What can hang from each mark:
J_315: J_323
J_863: J_42 J_323
J_2: J_198 J_567 J_902
J_902: J_323
J_323: J_282 J_315 J_482 J_567 J_863 J_902
J_282: J_323
J_567: J_2
J_482: J_42
J_42: J_863

Known rows, with every way that one mark hangs from another:
[J_42 [J_863 [J_323 J_315 [J_567 [J_2 J_902]]]]]: [-1.01  1.63  2.27 -1.61  0.35  0.06  2.57 -1.63  1.89 -0.16  1.14  2.61
  0.04  1.45  0.81 -0.23 -1.26 -0.69  0.97  1.39 -4.89 -0.35 -0.38 -1.12]
[J_863 J_323]: [ 1.46  3.13  0.97 -0.42  0.88 -1.04 -0.31 -0.54  2.15 -0.47  1.44  1.66
  0.07  0.14 -0.45  0.47  0.49  0.97 -0.09 -0.45 -2.12 -1.13  0.43  1.26]
[J_323 J_315]: [ 0.19  2.38  2.17  0.20  0.53  0.16  1.68 -0.64  2.56 -0.58 -1.32  0.74
 -0.15 -0.01 -1.29 -0.25  0.82  0.23  0.84 -1.51 -1.63 -1.28  0.95  0.04]
[J_2 J_198 J_567 [J_902 [J_323 J_315]]]: [-0.51  0.37  2.45  1.24  2.20  0.34  3.62  0.14 -0.13 -2.72  0.19 -1.63
  2.91 -0.45  1.05  0.71  0.01  0.46  0.27 -2.97 -6.53  0.04  1.82 -2.99]
[J_323 J_282 [J_567 J_2] [J_863 J_42]]: [ 1.26  1.65  1.79  0.99 -0.16  2.52  2.48 -0.27  2.42  0.91 -1.28  1.73
 -0.70  2.35 -1.77 -1.95 -3.56  1.50  2.66  5.21 -2.96  0.31 -2.38 -1.79]
[J_902 [J_323 J_315 J_482 J_567 J_863]]: [-2.98  4.88  3.17  2.40  1.69  3.70  4.15  0.38  3.41 -1.70 -1.41 -1.84
 -0.12  1.36 -1.11 -0.45 -0.05  0.97  3.50  2.46 -2.01 -0.80 -2.36 -2.12]
[J_315 [J_323 J_282 [J_482 J_42] [J_567 J_2]]]: [-0.51  2.72  1.05  0.36 -0.93  2.69  2.25  1.49  2.79  2.40 -0.47  2.46
 -0.65  1.31 -1.10 -0.73 -1.42  2.04  1.59  2.17 -1.15  0.75 -1.74  1.26]
[J_902 [J_323 J_567]]: [-0.87  1.88  1.16 -0.32  0.45  0.46  0.19 -0.06  3.42 -1.18  1.47  1.86
  1.87  0.45  0.02 -1.57 -0.87  1.01  1.70  1.37 -1.78 -0.90  0.44 -0.83]
[J_2 J_567]: [ 1.01  0.19  1.46  0.05 -1.43 -0.02  0.77  0.16  0.54 -1.66  1.27  0.29
  1.09  0.09 -0.09  0.23  0.84  1.32 -0.81 -1.05 -2.73 -1.37  1.87 -1.40]
[J_2 J_198 J_567 J_902]: [ 1.61 -0.98  2.40 -0.29 -0.31 -0.59  2.12  1.30 -1.64 -1.16  1.45 -0.20
  2.69 -0.26  0.83  1.51  1.04  0.93 -2.13 -2.02 -5.71 -0.17  2.42 -3.06]
[J_2 J_567 J_902]: [ 0.96 -0.32  2.15 -1.08 -1.23 -0.22  0.66  1.36 -0.74 -1.86  1.56  1.09
  1.38  0.60  0.37  0.38  0.95  0.06 -0.96 -1.79 -4.20 -1.18  3.27 -2.00]
[J_2 J_198 J_567 [J_902 [J_323 J_282]]]: [ 0.95 -0.81  1.35  0.25  1.11  0.30  3.46  1.15  0.40 -1.19  0.84 -0.05
  3.02 -0.35  1.03  0.60 -0.75  1.04  0.58 -2.07 -6.31  1.34  1.41 -2.99]
[J_863 J_42 [J_323 J_282 J_567]]: [ 2.31  2.27  0.99 -0.59  1.19  0.92  0.85 -0.61  5.29  0.58  1.57  2.07
 -1.03  1.64  0.03 -1.17 -2.56  2.31  3.10  2.46 -0.99 -1.06 -1.28  0.80]
[J_282 [J_323 J_315 J_863]]: [-1.21  3.66  1.29  2.39  2.41  1.33  2.73  0.41  0.99 -1.25 -3.23 -0.25
  0.87 -0.60 -1.78 -1.35  2.18  0.30  0.82  0.20 -3.02  0.64 -1.95  0.77]
[J_282 [J_323 J_567]]: [-0.17  1.43  0.26 -0.09 -0.02  0.19  0.27  1.13  2.28 -0.25  0.53  1.86
  1.72 -0.16 -0.29 -2.06  1.78  1.41 -0.19  1.41 -1.52  0.35 -0.93  0.74]
[J_2 J_198 [J_902 [J_323 J_482 J_567 J_863]]]: [-1.42  3.06  3.64  1.28  1.77  2.19  3.67  2.05  0.57 -0.78  0.37 -1.08
  2.38  1.14  0.14  1.10  0.28  0.87  1.15  2.51 -5.01  0.50 -1.37 -3.68]
[J_323 J_282 J_315 J_567 J_902]: [-1.50  1.39  2.23  0.29  0.47  3.96  5.08  1.04  4.40  0.62 -1.60  2.49
 -0.98  0.59 -1.59 -2.27 -0.82  2.00  3.25  0.35  0.01 -0.71 -2.30 -1.20]
[J_42 [J_863 J_323]]: [ 0.33  2.06  1.43 -1.19  0.76 -1.82  0.38 -2.33  2.97 -0.51  1.87  2.76
  0.96 -0.18  0.67  0.81  0.41  0.41  0.60  0.08 -2.77 -1.72  0.26  0.86]
[J_315 [J_323 J_282 J_902]]: [-0.85  0.97  1.16  1.87  1.53  1.97  3.04  1.19  2.95  0.41 -0.92  4.27
  0.21  0.19 -2.01 -1.15 -0.14  2.40  1.91 -0.68 -1.28 -0.23 -2.32  2.01]
[J_567 [J_2 J_902]]: [ 1.31  0.81  1.84 -1.37 -1.13 -1.02  0.16  0.48 -0.66  0.28 -0.01  2.87
  0.69  1.35 -0.96 -0.18 -0.26 -0.79 -1.16 -0.04 -4.96 -0.07  2.07 -1.07]
[J_902 [J_323 J_315 J_482 [J_567 [J_2 J_198]]]]: [-1.30  2.67  2.49  2.29  0.59  1.79  4.75 -0.56  2.46  0.04 -0.89 -2.46
  0.75  1.18 -0.37  0.36 -0.81  1.85  0.92  2.03 -4.62  0.71 -2.44 -2.80]
[J_902 [J_323 [J_567 [J_2 J_198]]]]: [-0.03  0.85  1.05  0.91  0.49  0.12  1.79 -0.75  1.16  0.10  1.07  0.70
  2.79  0.40 -0.07 -0.78 -1.86  1.69 -0.36  2.53 -4.96  1.14 -1.16 -2.40]
[J_2 J_198 J_567 [J_902 [J_323 J_315 J_863]]]: [-1.31  1.56  2.94  2.58  3.09  1.78  4.74  0.56 -1.43 -3.26 -0.90 -2.23
  2.96 -0.28  0.18  0.71 -0.24  0.21  0.79 -1.42 -7.15  0.57  0.36 -3.89]
[J_902 [J_323 J_282 J_315 [J_567 J_2] J_863]]: [-1.82  3.05  1.28  2.07  1.23  3.65  4.81 -0.38  2.79 -0.29 -2.54  0.40
 -0.04  1.07 -1.90 -2.28 -3.08  0.44  3.51  3.27 -3.68  1.81 -2.88 -2.25]
[J_863 J_42]: [ 2.10  1.51  2.11 -0.20  0.68 -1.03 -0.84 -1.16  2.91 -0.52 -0.01  1.70
  0.41  1.17 -0.52 -0.57 -0.82  1.15  1.45  0.51 -1.86 -2.58  1.19  0.47]

Rows:
[-1.78  2.21  2.38 -0.62  1.67  1.22  1.80  0.49  2.90 -1.64  0.18  1.56
  1.32  0.79  0.16 -1.51 -0.76 -0.53  2.55 -0.36 -3.09 -0.72  1.35 -1.42]
[J_2 [J_902 [J_323 J_315 J_567]]]
[-2.44  2.93  3.54  0.95 -0.26  3.93  4.68  1.28  3.73 -0.19 -1.06  0.23
 -1.29  1.53 -1.19 -0.76  1.10  2.25  2.31  0.81  0.00 -2.31 -2.55 -1.61]
[J_323 J_315 J_482 J_567 J_902]
[-2.28  3.58  2.21 -1.20  1.56  1.49  3.97 -1.75  5.44  0.43 -2.43  0.83
  0.43 -0.39  0.68 -0.26 -0.84 -0.08  5.24 -1.23 -1.70 -1.39  0.08  0.09]
[J_902 [J_323 J_282 J_315 [J_482 [J_42 J_863]]]]
[-2.03  1.05  1.72  1.67  1.01  2.35  1.66  1.35  2.46 -0.56  1.14  4.24
  1.13  0.61 -1.28 -1.65  0.13  2.72  1.08  1.24 -0.57 -1.29 -2.27  1.16]
[J_315 [J_323 J_567 J_902]]
[-0.06  4.17  2.02  0.45  0.18  2.90  4.57  0.62  5.51  0.87 -0.25 -0.87
 -2.61  1.33 -0.77  0.45  0.14  1.97  2.90  0.92 -0.54 -0.02 -2.35 -0.01]
[J_863 [J_323 J_282 J_315 J_482 J_567]]
[-0.53  2.57  3.03  1.44  1.44  0.24  4.31 -0.04  0.41 -0.31 -1.70 -1.86
  0.95  1.36 -0.26  1.46 -0.16  0.12  0.41 -0.66 -7.07  0.87 -0.26 -2.49]
[J_567 [J_2 J_198 [J_902 [J_323 J_315 J_482]]]]
[-0.35  3.37  2.37  0.05  0.82  0.77  4.86 -1.64  5.45  0.60 -1.03 -0.03
 -1.90  0.53  0.07  1.65  0.60  0.97  3.17 -0.40 -1.99 -0.68 -1.89  0.52]
[J_42 [J_863 [J_323 J_282 J_315 J_482]]]
[ 0.86  3.80  3.51  1.67  0.77  1.24  1.48 -0.05  2.21 -0.76 -1.42 -0.81
 -0.79  2.16 -1.27  0.81  0.04  1.39  2.22  2.55 -2.24 -2.32 -1.07 -0.74]
[J_323 J_482 [J_863 J_42]]
[-0.57  2.90  3.07  2.26  3.05  3.89  5.10 -0.35  3.39 -0.39 -3.84  1.29
 -1.39  1.30 -2.39 -1.98 -2.02  1.64  4.81  1.08 -1.65 -1.64 -3.10 -0.73]
[J_323 J_282 J_315 [J_863 J_42] J_902]
[-2.41  3.56  1.86  2.16  1.33  2.76  3.19 -0.82  1.55 -1.49 -1.59  0.03
  0.70  1.14 -1.66 -2.07 -2.23  0.30  2.21  3.31 -4.01  0.56 -2.10 -2.27]
[J_902 [J_323 J_315 [J_567 J_2] J_863]]
[ 0.80  0.82  3.16 -0.30 -1.54  0.79  3.04  1.75 -0.16  1.45  0.78 -0.05
  0.95  2.00 -0.02  1.35  0.31  1.10 -1.54  2.15 -5.16  0.79 -0.47 -3.43]
[J_323 J_482 [J_567 [J_2 J_198 J_902]]]
[ 0.91  1.42  2.04  0.51  0.39  0.27  4.24  0.96  1.00  1.30 -1.07 -0.29
  1.08  1.36 -0.24  1.24 -0.98  0.68  0.76  0.29 -6.80  2.14 -0.61 -2.49]
[J_567 [J_2 J_198 [J_902 [J_323 J_282 J_482]]]]
[-1.43  2.36  2.81 -2.84 -1.21  0.96  1.13 -0.42  3.49  1.03  0.96  2.30
  1.18  0.38  1.09 -0.01  0.49  0.67  1.96  1.60 -0.16 -2.88  0.56 -0.88]
[J_323 [J_482 [J_42 J_863]] J_567]
[ 0.59  2.58  1.81 -0.86 -0.11 -0.17  3.15 -1.18  4.76  1.03  0.53  1.22
 -0.90  0.69  0.38  1.80  0.65  1.24  2.33  0.47 -2.24 -0.74 -1.43  0.64]
[J_42 [J_863 [J_323 J_282 J_482]]]
[-1.26  1.02  1.40 -1.25  0.64  2.03  3.85 -0.74  4.76  0.75  1.55  4.42
  0.19  0.37  0.49 -1.23 -1.15  2.11  3.05  1.98 -1.15 -1.19 -3.12 -0.37]
[J_42 [J_863 [J_323 J_282 J_567 J_902]]]
[-2.32  1.87  1.84  2.91  1.65  4.62  4.37  2.23  2.42  0.13 -0.83  3.91
  0.42  0.62 -2.35 -2.00 -0.90  2.69  2.85  2.80 -0.84  0.40 -4.45  0.16]
[J_315 [J_323 J_282 J_567 J_863 J_902]]
[-0.80  1.48  3.30  1.72  1.34  1.12  4.81  0.82  0.42 -2.31 -0.16 -3.65
  1.70  0.59  1.07  1.98  1.11  1.02  0.57 -2.46 -6.23 -0.19  0.83 -3.33]
[J_2 J_198 J_567 [J_902 [J_323 J_315 J_482]]]
[-1.44  3.67  2.04  1.47  0.50  3.66  4.05  1.48  3.94 -0.26 -0.88 -0.34
  0.06  1.38 -1.17 -0.68 -0.86  1.46  3.82  3.43 -1.78  0.50 -2.57 -2.10]
[J_902 [J_323 J_282 J_482 J_567 J_863]]
[ 0.30  0.36  1.63 -0.59  1.61  0.90  3.06  1.41  2.54  0.52  0.83  1.90
  2.79  0.04  0.51 -0.58 -1.35  0.82  1.80  0.39 -4.45  1.54  0.12 -2.37]
[J_2 J_198 [J_902 [J_323 J_282 J_567]]]
[-1.93  2.32  2.72  0.90  0.61  3.62  2.83  1.43  1.11 -0.70 -0.18  2.63
  0.83  0.89 -1.78 -1.79 -0.13  1.68  1.49  2.97 -0.97 -1.52 -2.52 -2.17]
[J_323 J_567 J_863 J_902]
[-1.12  2.80  3.00  1.18  0.30  3.48  5.97  1.16  4.17  0.85 -2.99  0.19
 -2.20  1.05 -2.00 -0.22  0.76  1.97  3.22 -1.04 -0.64 -1.16 -2.43 -0.69]
[J_323 J_282 J_315 J_482 J_902]
[ 0.08 -0.01  1.92  1.12  2.02  1.19  5.21  0.63  1.12 -1.55 -0.76 -1.33
  2.17 -0.54  0.73  0.40 -0.79  0.77  1.50 -2.98 -6.23  1.35  0.96 -2.93]
[J_2 J_198 J_567 [J_902 [J_323 J_282 J_315]]]
[-0.87  3.60  2.06  1.36  1.10  1.82  4.36 -0.12  5.20 -0.24 -2.46 -1.14
 -0.98  0.68 -1.05  0.10 -0.14  1.03  3.85 -0.97 -2.06 -0.14 -0.86 -0.29]
[J_902 [J_323 J_282 J_315 J_482]]
[ 0.35  1.65  1.41  3.06  1.13  2.53  2.29 -0.01  2.39  0.49 -0.96  2.78
 -0.32  2.24 -2.05 -1.80 -3.58  2.19  2.72  5.12 -3.08  1.04 -3.66  0.52]
[J_315 [J_323 J_282 [J_567 J_2] [J_863 J_42]]]
[ 0.25 -0.24  1.86  1.25  0.53 -0.08  1.80  1.26 -0.70  0.74  1.30  2.80
  2.47  0.83 -0.52  0.25 -0.50  1.30 -1.90  1.58 -5.63  1.87 -0.79 -0.76]
[J_315 [J_323 [J_567 [J_2 J_198 J_902]]]]
[-2.16  2.87  1.88  0.52  0.67  4.49  3.42  2.57  3.81  1.72 -0.53  3.57
 -0.34  0.79 -1.01 -1.43 -0.37  3.07  3.35  0.91  1.02 -1.17 -2.70  1.40]
[J_315 [J_323 J_282 [J_482 J_42] J_567 J_902]]
[-0.13  1.63  3.66  0.47 -0.64  1.58  4.73  1.19  0.48  1.04 -0.80 -1.24
 -0.09  1.78 -0.44  1.18  0.34  0.79 -0.60  1.17 -5.07  0.78 -0.91 -3.38]
[J_323 J_315 J_482 [J_567 [J_2 J_198 J_902]]]
[-0.23  0.82  2.15 -0.60  1.70 -0.04  1.43  0.97  1.30 -0.66  1.78  1.51
  3.57  0.18  0.91 -0.18 -0.56  0.63  0.44  0.44 -4.73  0.22  0.97 -2.51]
[J_2 J_198 [J_902 [J_323 J_567]]]
[-1.92  4.82  3.62  2.74  2.54  3.40  3.32 -0.70  4.43 -2.08 -1.62 -2.17
 -0.53  2.50 -0.68 -0.91 -1.66  1.49  5.03  3.48 -2.13 -1.97 -2.44 -1.64]
[J_902 [J_323 J_315 J_482 J_567 [J_863 J_42]]]
[-2.37  3.62  3.23  0.53  1.63  1.51  4.78 -1.61  4.04 -0.64 -0.53  0.76
 -1.23  0.90  0.06  1.02  1.32  1.55  2.62 -0.46 -1.95 -2.85 -2.91  0.22]
[J_42 [J_863 [J_323 J_315 J_482 J_902]]]
[-0.92  1.67  2.56  0.08 -1.24  3.87  4.61  2.31  4.25  1.25 -0.39  1.73
 -1.22  1.66 -1.22 -0.80  0.21  2.75  2.73  1.87  0.11 -1.01 -2.70 -1.62]
[J_323 J_282 J_482 J_567 J_902]
[-1.28  2.87  1.32 -1.71  0.27 -0.54  0.82 -0.30  2.37  0.74 -1.00  1.64
  1.89 -0.78  1.11 -0.29  2.66  0.44  1.14 -0.13 -1.90 -1.48 -0.06  1.56]
[J_282 [J_323 [J_482 [J_42 J_863]]]]
[ 0.05  1.54  1.32 -0.74  0.40 -1.07 -0.06 -0.05  0.10 -0.87  0.15  2.51
  1.69  1.34 -0.40 -0.87 -1.31 -0.89  0.22 -0.03 -5.98  0.09  1.83 -1.07]
[J_567 [J_2 [J_902 J_323]]]
